Each row comes from the steps of one walk. Every step used is in the known rows, and no mark comes twice. Write the walk behind each row, first mark first.
Known rows:
Z, L, D, T, F: [-1.46  3.14  1.38  1.47 -5.40  0.86  0.20 -0.72 -0.84  2.72  1.49  0.77
 -0.03 -3.12  1.81 -0.05 -0.30  0.76  1.25  1.10  2.33  0.01]
B, D: [ 0.63  0.24 -0.29  0.31 -1.56 -0.93  0.97 -2.22 -0.02  1.71  1.59  0.79
  0.34 -1.81  0.67 -1.36 -1.93  1.25  1.42  0.08  1.35 -0.86]
F, T, D, C, Z, L: [-3.37 -0.65 -2.60 -0.35 -4.18  1.54  0.64 -1.33 -1.86  2.29  1.80 -0.49
  2.53 -1.07  0.81 -1.59 -2.09 -0.07  1.29 -0.22  1.93 -2.27]
L, D, C, Z, K: [ 0.49  0.84 -0.16 -0.74 -3.17 -2.19  1.88 -2.28 -2.21  1.48  3.69  0.96
  3.01 -2.43  0.07 -2.00 -0.77 -0.94  3.03 -0.62 -1.06 -0.19]
C, Z: [ 1.47 -0.35 -0.29  0.27 -2.36 -0.95  2.17 -0.78 -0.49 -0.21  0.13 -1.15
  1.56 -0.88  0.33 -0.77 -0.52  2.05  2.72  0.43  1.06  0.85]
K, Z: [-0.38 -0.59  0.39  1.68 -3.03 -0.51  0.66 -0.64 -1.90 -0.06 -0.31  0.06
  0.23 -0.36 -0.14  0.68 -0.74  2.62  1.80 -0.38  1.52  0.87]
B, D, P, Z, K, V: [-0.32  1.40 -1.64  4.20 -4.33 -0.89  0.44 -2.53 -2.81  2.56  1.58  1.00
  2.82 -2.70  1.44  0.32 -0.53  3.02  2.74  0.15  1.65 -0.51]
T, F, B, D: [-0.04  1.05 -0.46  0.72 -3.77 -0.36  1.49 -1.37 -1.08  3.66  0.95  2.98
  2.13 -2.75  1.33 -0.57 -0.96 -0.47 -0.88  0.93  1.25 -0.50]
F, B, D, C: [-1.28 -0.01 -0.53 -0.29 -2.88 -1.01 -0.54 -2.99 -1.07  3.66  3.28  2.51
  1.84 -2.81  1.95 -1.47 -2.78 -0.13  1.36 -0.73  0.12 -1.87]
T, F, B, D, C, Z: [-0.36  0.83 -1.55  0.30 -4.36 -0.33  1.17 -1.81 -2.35  2.74  2.77  2.77
  4.29 -3.24  1.21 -1.35 -0.91 -0.07  0.18  0.64  0.06  0.75]
L, D: [ 0.55  0.17  1.49 -0.55 -2.67 -0.94  1.72 -1.03 -0.07  1.87  1.41  0.37
  0.17 -1.70  0.65 -1.42 -0.78  0.02  1.72  0.27  0.68  0.20]
F, B: [-0.16 -0.38  0.72  0.01 -3.18 -0.95  0.87 -1.09 -0.39  2.69 -0.02  0.68
  0.93 -1.49  1.67 -0.03 -1.43  0.01  1.49 -0.09  0.96 -1.36]
P, D, C, Z: [ 0.41  0.25 -0.42 -0.17 -2.37  0.17  1.78 -1.11 -2.44  0.20  1.28 -2.14
  2.84 -0.80  0.45 -0.95 -1.43  0.73  2.34 -0.49 -0.19  1.34]
T, D, C, Z: [-0.78  0.42 -1.73  0.29 -2.09  0.04  2.48 -0.77 -2.00  0.38  1.37 -0.45
  4.20 -0.39 -0.84 -1.80 -1.53  0.37  1.33 -2.21  0.35  0.53]
C, Z, L: [ 0.34  1.27 -0.05 -0.87 -3.54 -1.31  0.92 -1.24 -1.02  0.70 -0.45 -0.73
  0.56 -1.81  1.64 -0.70 -0.35  1.90  2.87  1.24  1.63 -1.06]
T, D, P: [-0.68  0.54 -0.82  2.64 -2.77  0.04  2.40 -0.81 -0.87  1.11 -0.30 -1.08
  2.23  0.20 -0.36 -0.68 -2.00  1.67  0.63 -2.55  2.52 -0.87]
C, Z, L, D, T: [-0.80  1.50  1.25  0.17 -5.63 -0.31  0.18 -2.03 -0.69  1.91  2.11  0.08
 -0.24 -3.18  2.79 -1.57 -0.86  2.30  4.74  1.21  1.83  0.01]
C, Z, K: [ 1.69  0.54 -0.72  0.53 -2.21 -2.15  2.74 -1.24 -1.47  0.24  0.48 -0.42
  2.10 -1.12 -0.10 -0.61 -0.64  0.43  2.90 -0.19  0.63 -0.67]
D, C, Z, K, V: [ 0.00 -0.34 -1.69  1.00 -3.99 -1.35  0.23 -1.87 -2.70  0.44  2.41  0.35
  4.31 -1.37 -0.45  0.43 -0.11  1.08  2.95 -1.53 -0.56  0.78]
P, D: [ 0.64  0.50  0.77  0.28 -1.76  0.01  2.08 -0.55 -1.07  1.05 -0.57 -1.95
  0.59 -0.55  0.60 -0.28 -1.59  0.20  1.32 -0.09  0.96  0.43]
D, P: [ 0.57 -0.10  0.12  2.45 -2.72 -0.51  0.93 -1.32 -0.25  0.62  0.32 -1.76
  0.88 -0.62  0.54  0.42 -1.67  2.99  1.97 -0.93  2.26 -0.71]
T, D, P, Z: [-1.02  1.80 -1.23  3.59 -2.58  0.80  3.04  0.14 -1.95  1.42 -0.95 -1.45
  2.96 -0.55  0.52 -0.56 -1.28  2.16  0.97 -0.76  2.58 -0.46]

Write each row's walk:
[-0.83  3.04  1.36 -0.80 -3.52 -0.67  1.07 -0.74 -1.59  3.01  0.19  0.41
 -0.32 -3.34  2.78 -1.40  0.25  0.50  2.07  2.79  1.27 -1.25] : P, Z, L, D
[ 0.06  1.00 -0.05  3.71 -3.43  1.56  0.88  0.34 -0.37  0.74  0.71 -1.03
  1.46 -1.32 -0.12  1.53 -1.14  1.69  0.88 -0.22  2.44  1.28] : D, T, F
[ 0.13  1.43 -0.92  3.23 -2.42 -0.21  1.26 -1.91 -1.48  1.85  1.11 -0.33
  1.13 -2.42  1.85 -0.92 -1.63  3.55  2.07  1.14  2.39 -0.82] : B, D, P, Z
[-0.85  0.74  0.32  3.19 -5.04  1.11  0.57 -0.13 -0.86  2.56  0.61  0.81
  1.81 -2.01  1.31  1.46 -1.26  0.71  0.95 -0.11  2.19  0.53] : D, T, F, B
[-0.03  1.62  0.38  3.55 -3.63  2.21  1.67  0.27 -1.51  0.96  0.02 -2.04
  1.38 -0.92  0.47  1.13 -1.32  1.01  0.89 -0.20  2.39  2.09] : P, D, T, F
[-2.67  3.92  1.32  1.97 -6.89  1.16  0.17 -0.08 -2.25  4.83  0.69  1.95
  1.06 -4.66  4.06 -0.11  0.24  0.22  1.53  3.03  2.08 -0.37] : P, Z, L, D, T, F, B
[-0.16  1.27 -0.64  3.54 -3.33  1.23  0.69 -1.21 -0.47  1.62  2.04  0.79
  1.30 -2.25  0.45  0.15 -1.88  2.02  0.86  0.01  2.63  0.90] : B, D, T, F
[-0.78  2.88  0.31  0.32 -2.44 -0.21  0.66 -0.24 -1.69  1.89 -1.29 -0.86
 -0.04 -2.42  2.32  0.02 -0.33  1.51  1.96  2.19  2.00 -1.84] : P, Z, L
[-0.87  1.89  1.38  0.22 -4.81 -1.01  0.16 -2.19 -0.75  2.78  1.27 -0.03
 -0.48 -2.57  2.25 -1.10 -0.91  1.74  2.31  0.36  2.02 -2.04] : Z, L, D, P
[-1.79  1.39  1.74 -0.56 -5.27 -1.11 -0.16 -1.64 -2.32  2.14  0.50  1.63
 -1.12 -2.36  1.72 -0.99  0.05  1.56  2.12  1.26  1.33 -0.33] : K, Z, L, D
[-1.60  2.28  1.03  0.61 -7.83  0.23  0.52 -1.20 -1.61  3.70  1.52  2.30
  1.60 -4.06  3.27 -0.90  0.15  0.52  2.46  2.10  1.79  0.38] : C, Z, L, D, T, F, B
[ 0.48 -0.27 -0.83 -0.05 -2.27 -0.57  0.97 -1.16 -1.40 -0.25  1.85 -1.02
  2.66 -1.18 -0.07 -0.76 -1.30  1.52  2.44 -0.54  0.18  0.78] : D, C, Z
[-0.70  1.35 -0.57 -1.03 -3.31 -1.02 -0.13 -1.64 -1.88  0.70  1.39 -0.51
  1.62 -2.11  1.25 -0.68 -1.04  1.65  2.67  0.16  0.72 -1.29] : D, C, Z, L
[ 0.16  1.38  0.86  2.27 -3.56 -0.25  1.84 -0.88 -1.49  1.86  0.88 -0.91
  1.16 -2.28  1.93 -1.05 -0.28  2.41  2.46  1.34  1.63  0.29] : L, D, P, Z
[-0.55  2.21 -1.07  3.56 -4.67  0.42  1.59 -1.13 -2.37  3.66  0.55  1.80
  3.08 -3.37  2.48 -0.10 -0.51  1.86 -0.28  1.83  2.20 -0.33] : T, F, B, D, P, Z
[-0.13  1.42  0.74 -0.14 -5.60 -1.45  0.94 -2.38 -1.34  1.81  1.21 -0.24
  0.57 -2.68  2.47 -1.83 -0.15  2.62  3.47  1.14  1.77 -0.67] : C, Z, L, D, P
[ 0.27  0.03  0.31 -1.01 -3.13 -1.03  1.39 -1.61 -1.47  1.03  3.39  0.19
  2.53 -2.16  0.57 -2.14 -0.60  0.57  2.81  0.15 -0.52  1.17] : L, D, C, Z
[ 0.10  1.42  1.07 -2.06 -4.49 -1.53  1.48 -1.63 -1.05  1.85  0.95  0.67
  0.23 -2.84  2.09 -2.26  0.16  0.86  3.05  1.87  0.89 -0.35] : C, Z, L, D
[-0.44  0.14  1.55  1.56 -3.76  0.27  0.56 -1.52  0.28  1.80  2.65 -0.25
 -0.18 -1.88  1.37 -0.90 -1.81  1.54  3.48 -0.20  1.53  0.67] : L, D, T
[-1.60  4.20  1.00  2.52 -5.21  1.62  0.74  0.19 -2.01  2.85  0.79  0.39
  0.59 -3.79  2.68  0.03  0.42  1.21  1.46  2.89  2.51  0.40] : P, Z, L, D, T, F
[-1.34  0.41 -2.65  1.27 -3.95 -0.69  1.51 -1.29 -3.16  1.09  2.03  0.99
  5.88 -0.61 -1.32 -0.62 -0.57 -0.29  1.90 -3.06 -0.17  0.78] : T, D, C, Z, K, V
[-2.13  3.50 -0.96  2.49 -3.59  0.36  1.73 -0.47 -2.48  2.18 -1.44 -0.96
  1.81 -1.43  1.87 -0.72 -1.04  2.17  1.06 -0.12  3.16 -2.21] : T, D, P, Z, L
